Every row comes from one small tree of marks. The marks that hang from a mark follow it in brackets, in the order of their numbers. Every link used is in the known rows. Which tree was each row made from?
(in the rows, 100 means zero)
Known rows:
k348[k961[k919]]: 156, 120, 109, 137, 107, 141, 151, 109, 46, 74, 75, 120, 86, 127, 45, 139, 135, 78
k56[k348[k961[k581 k919]]]: 134, 113, 114, 141, 90, 95, 154, 115, 55, 85, 92, 122, 111, 135, 58, 158, 134, 88
k937[k581]: 65, 135, 149, 131, 108, 130, 126, 108, 69, 100, 32, 112, 99, 87, 34, 142, 155, 72
k581[k56[k348[k961[k919[k885]]]] k937]: 108, 125, 120, 138, 111, 120, 155, 113, 67, 89, 102, 124, 85, 146, 97, 153, 151, 94
k961[k919[k56[k348 k581] k885]]: 114, 145, 109, 129, 80, 122, 139, 122, 65, 73, 137, 105, 138, 149, 106, 151, 180, 112
k919[k56[k348 k581[k937 k961]] k885]: 67, 147, 140, 137, 112, 119, 146, 114, 85, 105, 116, 116, 116, 141, 93, 159, 152, 101
k919[k56[k348[k961]] k885]: 145, 139, 105, 146, 99, 192, 135, 111, 68, 73, 107, 119, 111, 141, 108, 145, 151, 91
k919[k56[k348 k581] k885]: 85, 152, 117, 135, 87, 134, 128, 121, 80, 88, 107, 104, 132, 133, 97, 158, 177, 109
k885[k919[k56]]: 122, 150, 105, 120, 86, 152, 120, 109, 64, 79, 126, 119, 93, 109, 67, 135, 141, 80
k885[k919]: 93, 153, 115, 122, 93, 135, 127, 109, 62, 91, 81, 117, 90, 106, 28, 142, 139, 84
k885[k919[k56[k348 k581]]]: 75, 157, 123, 134, 75, 89, 116, 116, 81, 86, 145, 112, 111, 121, 83, 161, 151, 96
k961[k348 k581[k56[k919[k885]] k937]]: 90, 123, 113, 121, 72, 87, 156, 146, 77, 120, 45, 127, 112, 152, 50, 168, 159, 93
k56[k348[k961] k581[k937] k919[k885]]: 92, 147, 146, 153, 86, 120, 139, 126, 80, 104, 43, 114, 87, 161, 51, 175, 142, 100
k919[k56[k348[k961] k581[k937]] k885]: 102, 140, 130, 147, 102, 147, 137, 117, 83, 98, 98, 110, 95, 147, 111, 167, 152, 90
k56[k348 k581[k937] k919[k885]]: 64, 161, 147, 138, 80, 87, 133, 130, 85, 110, 40, 109, 101, 151, 39, 167, 165, 111
k961[k348 k919[k885]]: 142, 136, 88, 120, 92, 132, 167, 131, 46, 82, 71, 116, 137, 156, 64, 137, 175, 93
k919[k56[k581]]: 96, 138, 118, 131, 93, 114, 126, 117, 74, 90, 92, 106, 103, 108, 63, 155, 161, 89
k581[k56[k919] k937 k961[k348]]: 87, 124, 134, 137, 107, 40, 164, 131, 81, 109, 66, 142, 87, 136, 30, 156, 132, 81

Which tree is each row?
63, 143, 145, 139, 105, 92, 147, 119, 86, 103, 80, 134, 95, 141, 49, 153, 141, 108 -> k581[k56[k348 k919[k885]] k937 k961]
171, 111, 101, 122, 91, 189, 152, 117, 51, 91, 110, 120, 97, 155, 102, 146, 140, 80 -> k348[k961[k581[k937] k919[k56 k885]]]
65, 145, 152, 152, 90, 49, 143, 122, 81, 93, 70, 122, 114, 133, 14, 166, 134, 107 -> k56[k348 k581[k961] k919]
129, 140, 121, 127, 112, 131, 156, 110, 65, 83, 144, 127, 115, 153, 102, 131, 151, 98 -> k581[k937 k961[k919[k56[k348] k885]]]
84, 143, 129, 124, 91, 130, 133, 124, 76, 105, 44, 121, 78, 130, 39, 149, 160, 99 -> k581[k56[k919[k885]] k937]
82, 111, 148, 149, 105, 89, 141, 108, 68, 79, 100, 126, 97, 111, 86, 154, 141, 77 -> k937[k581[k56[k348[k961[k919]]]]]
71, 151, 133, 139, 92, 88, 133, 110, 81, 85, 164, 123, 118, 125, 79, 160, 128, 96 -> k885[k919[k56[k348 k581[k961]]]]
103, 107, 134, 139, 86, 95, 141, 124, 75, 112, 48, 131, 61, 123, 32, 170, 119, 77 -> k348[k961[k581[k56[k919] k937]]]
53, 124, 140, 130, 134, 86, 151, 107, 79, 112, 74, 130, 72, 99, 37, 150, 132, 81 -> k581[k56 k937 k961]
84, 102, 128, 134, 110, 105, 146, 114, 76, 118, 59, 125, 65, 106, 52, 171, 126, 71 -> k348[k961[k581[k56 k937]]]
92, 150, 116, 125, 79, 125, 118, 116, 70, 88, 128, 110, 101, 113, 69, 156, 145, 87 -> k885[k919[k56[k581]]]
153, 120, 89, 109, 79, 125, 165, 137, 56, 100, 109, 120, 132, 164, 104, 145, 169, 83 -> k961[k348 k581[k937] k919[k56 k885]]
72, 159, 133, 141, 70, 104, 131, 130, 77, 93, 50, 108, 124, 148, 38, 165, 167, 118 -> k56[k348 k581 k919[k885]]
66, 124, 143, 136, 93, 120, 157, 131, 73, 95, 61, 137, 135, 138, 55, 151, 143, 87 -> k937[k581[k56[k919[k885]] k961[k348]]]
90, 140, 156, 159, 90, 62, 135, 124, 84, 105, 44, 117, 70, 142, 33, 176, 132, 88 -> k56[k348[k961] k581[k937] k919]
103, 124, 128, 127, 107, 139, 174, 122, 49, 86, 78, 127, 151, 148, 69, 135, 150, 82 -> k937[k581[k961[k348 k919[k885]]]]
84, 140, 126, 129, 100, 75, 154, 126, 78, 106, 138, 128, 105, 142, 79, 162, 126, 73 -> k885[k919[k56[k581[k937 k961[k348]]]]]
140, 139, 107, 130, 103, 147, 155, 110, 57, 65, 153, 126, 138, 150, 100, 128, 153, 106 -> k581[k961[k919[k56[k348] k885]]]
93, 120, 136, 144, 105, 93, 145, 115, 77, 117, 51, 121, 81, 122, 49, 169, 130, 76 -> k56[k348[k961[k581[k937]]]]
86, 127, 133, 137, 102, 89, 144, 116, 72, 88, 75, 136, 90, 113, 14, 147, 127, 96 -> k581[k56[k919] k961]
131, 122, 106, 130, 112, 78, 179, 123, 50, 82, 93, 131, 127, 142, 41, 137, 142, 83 -> k581[k961[k348 k919]]
128, 125, 117, 137, 94, 165, 141, 116, 76, 104, 96, 119, 102, 145, 107, 160, 142, 85 -> k919[k56[k348[k961[k581[k937]]]] k885]
